Every row comes from one small tree of marks. Brackets hold a mark, then the marks that hang from it, in the order of their numbers. Every link used is in the known rows. Which tree was each row made from?
Known rows
{q963 {q307 q143 q583 q592}}: [1.54, -1.93, 0.60, 1.50, 0.94, -0.06, 3.62, 1.00, -1.62, 1.42, -3.02, 0.16, -1.35, -1.58, -1.28, -2.45, 0.88, 0.69, 4.24, -5.87, 0.01, 0.66, 1.17]
{q583 q100 {q307 q143}}: [1.86, 0.04, 0.31, 2.80, 1.12, -1.14, 3.17, -0.53, -0.72, -0.13, -1.74, -0.64, -0.93, 0.38, -1.05, 1.24, 1.05, 0.45, 1.93, -5.84, 0.40, 0.56, -0.09]
{q100 {q583 {q307 q592}} q963}: [0.35, -1.90, -0.63, 2.50, 3.05, -1.46, 4.69, -2.70, -2.51, -1.44, -2.68, 0.37, -0.71, -3.44, -3.14, 1.03, -1.03, 2.27, 3.86, -3.98, 4.10, 1.20, -1.49]
{q592 {q307 q583}}: [-0.07, -1.29, 1.43, 3.20, -1.27, 0.29, 4.70, 0.90, 0.64, 2.03, -2.45, 0.01, -2.50, -1.84, -1.17, -0.37, 0.93, -2.95, 0.90, -3.45, 0.32, -1.05, -0.58]
{q143 {q307 q963}}: [1.58, -0.60, 2.27, 2.37, 2.74, -1.58, 2.99, 0.98, -1.36, 1.29, -3.21, 0.72, -1.35, -0.99, 1.49, 0.48, -0.73, -1.95, -0.68, -1.85, 0.37, -3.32, 2.04]
{q100 {q592 {q307 q143}} q963}: [0.90, -2.70, 1.26, 1.55, 1.94, 2.82, 4.29, -2.18, -0.73, -0.18, -1.23, 2.23, -1.94, 1.70, -0.96, 1.14, 0.21, -3.93, 0.35, -6.38, 2.77, -1.13, -0.81]
{q143 {q307 q583 q592 q963}}: [0.52, -1.68, 1.96, 2.54, 1.90, -2.15, 4.48, 0.54, -0.98, 2.86, -3.33, -0.39, -2.00, -3.29, 3.02, -1.60, -0.23, -1.73, 0.86, -2.45, -0.16, -2.24, 2.23]
{q583 {q307 q143 {q592 q100} q963}}: [0.65, -1.24, 1.18, 1.89, 3.20, -3.52, 2.41, -1.65, -1.67, 0.78, -2.46, 0.15, 0.20, 0.93, 2.81, -0.39, 0.79, 2.90, 1.61, -2.20, 1.07, 0.77, 0.51]
{q100 q583 {q963 {q307 q143 q592}}}: [0.81, -1.46, -0.92, 1.19, 2.74, 0.51, 2.83, -1.44, -3.38, -1.39, -2.12, 2.25, -0.49, -1.16, -3.10, 0.16, -1.49, 2.04, 6.48, -6.55, 4.00, 1.41, 0.01]
{q143 {q307 q583 q592}}: [1.58, -1.45, 1.90, 2.55, 1.76, -0.53, 5.55, 1.21, -0.63, 2.05, -2.78, -0.56, -2.17, -3.03, 1.62, -1.36, 0.64, -1.26, 0.34, -4.83, -0.25, -1.70, 1.75]
{q307 q143 {q583 q100} q963}: [-1.09, -0.32, 0.89, 3.14, -0.31, -1.71, 2.15, -0.38, 0.78, 2.74, -1.52, -0.48, -1.68, -0.28, 2.73, -0.73, 0.07, -0.78, 3.19, -3.77, 0.13, -0.68, -0.01]
{q583 {q100 q592}}: [0.44, -3.70, 0.63, 1.88, 4.21, 2.05, 3.81, -1.34, 0.26, 1.60, -1.28, 0.03, -1.41, -0.50, -1.96, 0.68, 0.72, -1.65, 0.33, -4.91, 1.65, -2.78, -0.98]
{q307 q583 q963}: [-0.74, -1.63, 1.66, 2.89, 0.64, -2.26, 3.17, 0.36, 0.73, 2.86, -3.15, -0.66, -1.67, -1.79, 0.52, -1.53, 0.24, -0.94, 1.54, -0.81, 0.55, -1.75, -0.13]
{q592 {q100 q583 q963}}: [-1.67, -0.51, -0.14, 2.83, 3.62, -0.90, 1.88, -2.18, -0.36, -0.85, -1.22, 1.62, -0.24, 0.66, 1.33, 2.21, 0.04, 1.84, 2.62, -3.95, 6.09, -0.02, -3.26]
{q307 q592}: [1.57, -2.93, 1.13, 1.57, 4.18, 0.70, 5.00, 1.02, -1.20, 1.19, -2.02, 0.40, -1.71, -1.57, -2.47, -1.86, -0.75, 2.32, 1.45, -3.37, -0.29, -1.75, 0.96]
{q100 {q583 {q307 q143 q592 q963}}}: [0.75, -0.31, 0.36, 2.11, 0.67, -3.11, 3.12, -1.87, -2.22, 0.07, -3.40, -0.70, -0.21, -2.13, -0.58, 0.18, -1.49, 2.16, 3.61, -1.64, 1.15, 1.39, 1.25]
{q583 {q100 {q592 q307} q963}}: [-0.81, -4.15, 0.01, 2.14, 3.23, 3.25, 4.15, -2.99, -0.62, 0.56, -0.38, 2.20, -2.02, -0.79, -2.04, 1.92, 0.00, -4.68, 1.21, -6.37, 3.65, -2.22, -2.20]
{q583 {q100 {q592 q307}}}: [-0.06, -3.79, 0.59, 2.09, 2.15, 2.93, 4.07, -1.39, 0.02, 1.70, -1.00, 0.96, -1.68, -0.89, -2.41, 1.44, 0.39, -4.38, 0.37, -4.90, 1.33, -2.46, -0.91]
{q100 q592 q963}: [0.73, -4.07, 1.12, 1.69, 5.05, 1.68, 4.29, -2.10, -0.48, 0.24, -1.88, 1.27, -1.49, 0.19, -1.78, 0.33, 0.52, -1.41, 0.05, -4.63, 3.77, -2.57, -1.80]
{q307 {q583 {q100 q963}}}: [-1.53, -2.01, -0.01, 3.32, 1.98, -0.06, 3.67, -1.29, 0.66, 1.23, -0.75, 0.50, -2.27, -1.75, 0.23, 0.05, 0.59, -1.02, 3.35, -6.20, 3.20, -1.03, -2.54]
{q143 {q307 {q592 q100} q963}}: [0.33, -1.83, 1.98, 1.73, 5.25, -1.94, 2.87, -0.27, -1.77, 1.65, -2.25, 1.37, -0.72, -0.49, 4.82, -0.11, -0.03, 0.51, -0.14, -2.20, 1.31, -2.29, 1.76]
{q100 q592 {q963 {q307 q143 q583}}}: [0.78, -3.16, 0.47, 1.53, 1.86, 0.89, 2.95, -2.15, -0.81, 0.56, -2.86, 0.78, -1.32, 0.48, -0.70, -0.33, 2.24, -3.03, 2.92, -7.39, 4.15, -0.24, -1.76]

Write each row's tree
[-1.02, -1.87, 0.62, 2.40, 0.90, -1.28, 3.49, -0.71, -0.07, 3.10, -1.17, -0.27, -1.76, -1.62, 2.40, -2.04, -0.54, 0.56, 4.25, -4.44, -0.55, -0.44, 1.08] : {q307 q143 {q583 q100} q592 q963}
[-0.16, -3.37, 1.59, 2.52, -0.05, 1.52, 4.99, -0.87, 1.08, 2.49, -2.59, -0.37, -2.21, -1.55, -1.03, -0.08, 1.76, -5.18, -0.59, -3.64, 1.10, -2.10, -1.06] : {q100 {q592 {q307 q583}}}
[0.98, -0.61, -0.42, 2.30, 1.74, -1.30, 4.36, -2.46, -2.49, -1.92, -2.30, 0.44, -0.73, -1.36, -1.55, 0.94, -1.03, 2.48, 4.32, -5.50, 3.51, 2.23, -0.60] : {q100 {q583 {q307 q143 q592}} q963}
[-2.04, -0.58, -0.20, 3.04, 1.89, 0.07, 2.28, -2.23, -0.63, -0.88, -0.96, 2.54, -0.75, 0.00, 0.60, 2.90, -0.20, -0.84, 2.38, -3.99, 5.62, 0.25, -2.99] : {q592 {q100 q583 q963} q307}
[-0.23, -2.80, 0.77, 2.83, 2.99, 1.08, 4.25, -2.62, 0.41, 1.36, -1.40, 0.25, -2.17, -1.57, 2.78, 1.54, 1.73, -5.44, 0.36, -7.66, 4.16, -2.56, -1.79] : {q143 {q307 {q583 {q100 q592 q963}}}}
[-0.03, -1.70, 1.65, 1.97, 0.71, -1.71, 3.88, 0.18, -0.15, 2.78, -2.42, -0.25, -1.77, -1.24, 2.04, -2.97, -0.52, 1.01, 2.88, -2.69, -0.67, -0.54, 1.66] : {q307 q143 q583 q592 q963}
[-0.61, -1.94, 1.16, 2.83, 1.99, -1.71, 3.93, -0.38, -0.87, 3.25, -2.05, -0.29, -2.15, -3.73, 3.36, -0.82, -0.66, -2.08, 2.12, -3.93, 0.17, -2.15, 1.73] : {q143 {q307 {q583 q100} q592 q963}}
[-0.95, -1.75, 0.68, 2.31, 3.02, -0.82, 3.70, -1.45, 0.15, 0.84, -0.59, 1.20, -1.56, 1.23, 4.58, -1.34, 1.61, 2.28, 2.83, -6.54, 3.16, 0.78, -1.55] : {q307 q143 q583 {q592 {q100 q963}}}
[0.90, -1.55, 0.35, 1.98, 4.38, -1.83, 3.73, -2.29, -1.90, -1.32, -1.39, 1.25, -0.31, 1.45, 1.85, 0.24, 1.49, 3.26, 2.07, -5.94, 3.50, 1.64, -1.30] : {q583 {q307 q143 {q592 {q100 q963}}}}
[0.78, -3.28, 0.26, 1.05, 5.45, 0.11, 2.47, 0.24, -2.43, 0.72, -2.31, 1.42, -0.17, -0.40, -1.41, -0.97, 1.27, 2.76, 2.87, -4.35, 2.16, -0.63, -0.31] : {q963 {q307 {q592 q100}}}
[0.76, -1.65, 0.29, 2.27, 2.42, -2.26, 3.34, -1.66, -2.10, 1.14, -1.98, -0.24, -0.86, -1.49, 0.03, -0.33, -0.62, 1.52, 3.34, -3.73, -0.44, 0.28, 1.49] : {q583 q100 {q307 q143 q592 q963}}
[-1.18, -1.66, 1.58, 3.17, -1.05, -1.28, 3.55, 0.37, 0.33, 2.90, -2.95, 0.18, -2.06, -2.18, 0.07, -0.73, -0.03, -3.56, 1.38, -0.99, 0.29, -1.58, -0.19] : {q592 {q307 q583 q963}}
[-0.12, -2.02, -0.32, 2.72, 1.18, -0.14, 2.43, 0.39, -0.40, 1.92, -2.42, -0.16, -1.40, -2.46, -2.50, -0.26, 1.58, -1.30, 4.28, -5.58, 1.63, -0.43, -1.28] : {q963 {q307 {q583 q100}}}
[-1.16, -1.54, 0.50, 3.61, -0.89, 0.78, 4.18, 0.08, 0.92, 2.41, -1.15, 0.09, -2.28, -2.16, -0.80, 0.47, 0.78, -3.36, 2.22, -5.04, 0.50, -0.82, -0.98] : {q592 {q307 {q583 q100}}}
[0.46, -0.82, -0.44, 1.20, 2.50, -0.44, 1.36, -0.66, -2.36, -0.36, -2.15, 1.33, 0.51, 0.41, -0.16, 0.54, 0.29, 3.26, 4.91, -5.24, 3.24, 1.60, -0.09] : {q963 {q307 q143 {q592 {q100 q583}}}}
[1.17, -3.41, 0.36, 2.24, 3.37, 0.06, 3.88, -2.36, -0.45, 0.76, -2.41, -1.26, -0.78, -1.28, -2.58, 1.63, 1.82, -1.90, 0.06, -4.64, 1.97, -1.35, -1.63] : {q583 {q100 q592} q307}
[1.59, -2.01, 2.02, 1.67, 4.02, -1.09, 4.15, 0.69, -2.39, 1.72, -2.90, 0.90, -1.44, -2.24, 1.26, -0.80, -1.40, -0.47, 0.44, -2.16, -0.45, -2.93, 3.06] : {q143 {q307 q592 q963}}
[0.05, -2.40, 1.03, 2.49, 0.85, 1.11, 3.59, -1.45, 1.64, 2.38, -1.21, -1.09, -1.80, 0.44, 1.21, -0.18, 2.03, -2.53, 1.20, -6.60, 1.04, -1.14, -1.03] : {q307 q143 {q583 {q100 q592}}}
[-0.20, -3.04, 0.19, 2.08, 2.21, 3.23, 3.79, -2.91, -0.63, 0.27, 0.04, 2.32, -2.02, 1.18, -0.54, 1.76, -0.06, -4.27, 1.68, -7.77, 2.95, -1.20, -1.26] : {q583 {q100 {q592 {q307 q143}} q963}}
[2.78, -1.27, 1.12, 1.85, 2.13, -1.11, 4.94, 0.04, -1.93, -0.19, -2.66, -0.42, -0.92, -0.47, -1.77, -0.89, 0.15, 2.14, 1.49, -4.51, -0.55, 0.68, 1.34] : {q583 {q307 q143 q592}}
[1.78, -1.52, 1.28, 1.84, 2.18, -2.59, 3.70, -0.69, -2.33, 0.69, -3.21, -0.35, -0.62, -0.97, -0.26, -1.17, -0.57, 1.88, 2.07, -2.13, -0.64, 0.32, 1.88] : {q583 {q307 q143 q592 q963}}
[-0.57, -2.51, 1.58, 2.66, 1.93, -0.76, 3.04, -1.85, 0.57, 3.33, -2.65, -0.78, -1.54, -2.13, 3.57, 0.91, 1.22, -5.65, -0.24, -3.97, 1.82, -3.22, 0.16] : {q143 {q307 {q583 {q100 q592}} q963}}
[0.51, -0.32, 0.77, 2.40, 3.74, -0.97, 3.21, -0.53, -1.50, 0.13, -1.92, 0.72, -0.35, -1.11, 3.08, 1.60, 0.01, 1.12, 0.92, -4.05, 3.05, -0.68, 0.67] : {q143 {q307 {q592 {q100 q583}}}}
[-0.25, -2.03, -0.69, 1.32, 3.88, -0.52, 1.76, -0.72, -2.45, 0.06, -2.53, 1.15, 0.43, -1.50, -1.69, 0.55, 0.34, 2.97, 4.53, -3.68, 3.96, 0.57, -0.98] : {q963 {q307 {q592 {q100 q583}}}}
[-0.38, -0.29, 1.81, 2.96, -2.34, -1.36, 3.17, 0.26, 0.46, 2.51, -2.53, 0.32, -2.05, -0.41, 1.60, -0.91, 0.06, -3.20, 1.95, -2.48, -0.43, -0.44, 0.77] : {q592 {q307 q143 q583 q963}}
[-0.26, -4.06, -0.12, 1.93, 2.26, 1.27, 2.67, -1.37, -0.09, 2.37, -2.77, -0.51, -1.12, -2.15, -2.12, 0.04, 2.35, -3.31, 2.75, -5.98, 2.75, -1.60, -1.79] : {q963 {q307 {q583 {q100 q592}}}}
[-0.40, -4.19, 0.06, 1.91, 5.21, 2.28, 3.88, -2.93, -0.23, 0.66, -0.60, 1.24, -1.61, -0.35, -1.43, 1.15, 0.41, -1.84, 1.49, -6.21, 4.04, -2.63, -2.42] : {q583 {q100 q592 q963}}
[-0.43, -2.08, 0.29, 2.94, 3.21, 0.10, 5.09, -1.08, -1.00, 1.27, -0.79, 0.87, -2.52, -3.28, 2.67, -0.08, 0.13, -1.82, 2.79, -7.66, 2.48, -1.48, -0.03] : {q143 {q307 {q583 {q100 q963}} q592}}
[-1.61, 0.84, 0.89, 2.75, -0.71, -1.74, 0.77, -1.45, -0.47, 0.51, -1.66, 1.63, -0.13, 1.66, 3.09, 2.25, -0.59, -0.91, 2.44, -1.78, 2.65, 0.78, -0.47] : {q592 {q100 q583} {q307 q143 q963}}
[0.06, -2.36, 0.12, 2.42, 2.18, -0.49, 2.99, -0.28, -1.18, 0.50, -3.16, 1.02, -1.54, -1.84, -2.34, -0.72, 1.30, -1.21, 3.92, -5.48, 3.81, -0.53, -2.13] : {q100 {q963 {q307 q583}}}
[-0.55, 1.20, 0.56, 2.74, -0.62, -0.14, 1.92, -0.73, -0.09, -0.20, -1.24, 1.32, -0.36, 1.95, 1.75, 2.43, 0.27, -0.56, 1.91, -4.29, 2.76, 1.06, -0.93] : {q592 {q100 q583} {q307 q143}}
[0.84, 1.14, 0.63, 2.69, -0.65, -3.69, 1.89, -1.51, -1.38, -0.23, -3.73, -0.82, 0.15, -0.63, -0.55, 1.64, -0.61, 0.71, 2.65, -1.27, 1.77, 1.16, 0.15] : {q100 {q583 {q307 q143 q963}}}
[-0.81, -2.43, 1.11, 2.52, 3.15, -1.18, 4.18, -0.13, 0.65, 2.20, -1.78, -0.32, -1.40, -1.01, 2.55, -1.78, 1.80, 2.06, 1.50, -3.66, 1.52, -0.59, -1.21] : {q307 q583 {q592 q100}}
[-0.98, -1.71, 0.81, 2.59, 3.24, 0.63, 3.12, -1.34, -0.71, -0.18, -0.81, 2.88, -1.32, 1.22, 0.68, 1.57, 0.76, -1.16, 0.72, -4.49, 4.01, -0.93, -2.39] : {q592 {q100 q963} q307}
[-1.25, -4.03, 0.87, 2.02, 2.26, 1.42, 2.97, -2.22, -0.33, 2.63, -1.65, 1.11, -1.40, -1.30, -1.24, 1.15, -0.52, -4.76, 0.83, -2.52, 1.28, -3.08, -0.27] : {q583 {q100 {q592 {q307 q963}}}}
[-0.03, -3.84, -0.19, 1.66, 3.32, 0.08, 4.28, -0.51, -2.14, 0.75, -2.70, 1.33, -1.68, -3.18, -2.50, -1.95, 0.52, 0.36, 4.93, -5.78, 3.20, -0.21, -1.23] : {q100 {q963 {q307 q583 q592}}}
[0.64, -0.61, 1.76, 2.24, -0.44, -0.25, 2.80, 0.62, -0.96, 1.38, -2.29, 1.55, -1.64, 0.78, -0.30, -0.16, -1.19, -2.01, 1.38, -2.34, -0.61, -1.32, 1.57] : {q592 {q307 q143 q963}}
[0.77, -2.40, 0.01, 1.53, 2.12, 0.15, 3.89, -0.56, -2.18, 0.41, -2.29, 1.41, -1.63, -1.26, -1.02, -2.14, 0.53, 0.50, 5.33, -7.39, 2.46, 0.92, -0.22] : {q100 {q963 {q307 q143 q583 q592}}}
[0.12, -4.20, -1.23, 1.30, 5.69, 1.57, 3.34, -1.23, -3.32, 0.17, -1.21, 2.46, -1.26, -2.59, -3.84, -0.41, -0.80, 1.09, 5.76, -7.23, 3.16, -0.88, -0.68] : {q583 {q100 {q963 {q307 q592}}}}
[1.17, -1.89, 1.66, 1.40, 2.91, -0.81, 3.54, 0.29, -1.57, 1.64, -2.17, 0.80, -1.27, -0.10, 0.23, -2.12, -1.71, 2.02, 2.35, -2.48, -1.09, -1.12, 2.36] : {q307 q143 q592 q963}
[0.84, -1.01, 0.90, 2.02, 0.44, -2.29, 2.33, -3.22, -1.02, 0.19, -4.05, -1.01, 0.32, -0.35, -0.56, 1.92, 0.17, -1.42, 1.25, -1.58, 2.68, 0.41, -0.48] : {q100 {q583 {q307 q143 q963}} q592}
[-1.02, -2.42, 1.19, 2.26, 0.70, -0.56, 2.38, -2.25, 1.33, 3.13, -1.82, -0.88, -1.52, -0.01, 2.64, -0.44, 1.08, -3.05, 1.73, -4.18, 1.25, -1.51, -0.48] : {q307 q143 {q583 {q100 q592}} q963}
[0.57, -0.32, 2.26, 3.16, 0.53, -2.52, 3.31, 0.77, -0.03, 2.46, -3.48, -0.56, -1.75, -2.11, 3.21, -0.18, 0.48, -3.19, 0.00, -2.04, 0.52, -2.66, 1.24] : {q143 {q307 q583 q963}}
[-0.10, 1.05, -0.22, 3.00, 1.50, -2.74, 1.56, -3.09, -0.98, -2.21, -1.74, 0.74, 0.37, 1.73, 2.02, 3.23, 1.24, 2.13, 2.72, -5.11, 5.85, 2.63, -2.91] : {q592 {q100 {q583 {q307 q143}} q963}}
[0.01, -0.27, 1.89, 2.87, -0.43, -2.24, 2.72, 0.45, 0.75, 2.48, -2.79, -0.54, -1.64, 0.14, 2.17, -1.62, 0.33, -0.65, 1.90, -2.34, -0.18, -0.61, 0.55] : {q307 q143 q583 q963}
[-1.17, -0.47, 0.65, 1.78, 2.51, -2.12, 1.58, -1.52, -0.93, 0.86, -1.57, 0.82, 0.16, 0.55, 3.31, 0.09, -1.18, 3.39, 3.45, -2.10, 2.34, 0.60, 0.38] : {q307 q143 {q592 {q100 q583}} q963}
[-0.12, -1.49, 0.39, 1.95, 0.48, 2.25, 3.61, -3.17, -0.74, -0.78, -1.40, 1.95, -1.34, 0.54, -1.15, 2.46, -0.69, -3.85, 2.13, -5.79, 4.41, 0.08, -1.48] : {q100 q583 {q592 {q307 q143}} q963}
[0.79, -1.05, 0.19, 1.63, 4.14, -0.25, 0.93, -0.88, -1.92, -1.15, -1.48, 2.82, -0.16, 2.96, 0.70, 0.74, 1.67, 1.15, 3.34, -6.91, 4.61, 0.47, -1.75] : {q592 {q100 {q963 {q307 q143}}}}
[-0.38, -0.52, 0.79, 2.43, 2.09, 0.58, 2.69, -1.30, -0.49, -0.71, -0.29, 2.99, -1.27, 3.13, 2.45, 1.45, 0.74, -0.97, 1.31, -6.01, 3.48, 0.15, -1.69] : {q592 {q100 q963} {q307 q143}}
[-0.81, -0.59, 0.26, 3.36, 0.90, 0.12, 3.48, -1.24, 0.61, 0.87, -0.36, 0.55, -2.25, 0.15, 1.72, -0.01, 0.68, -0.60, 3.78, -7.71, 2.52, 0.05, -1.70] : {q307 q143 {q583 {q100 q963}}}
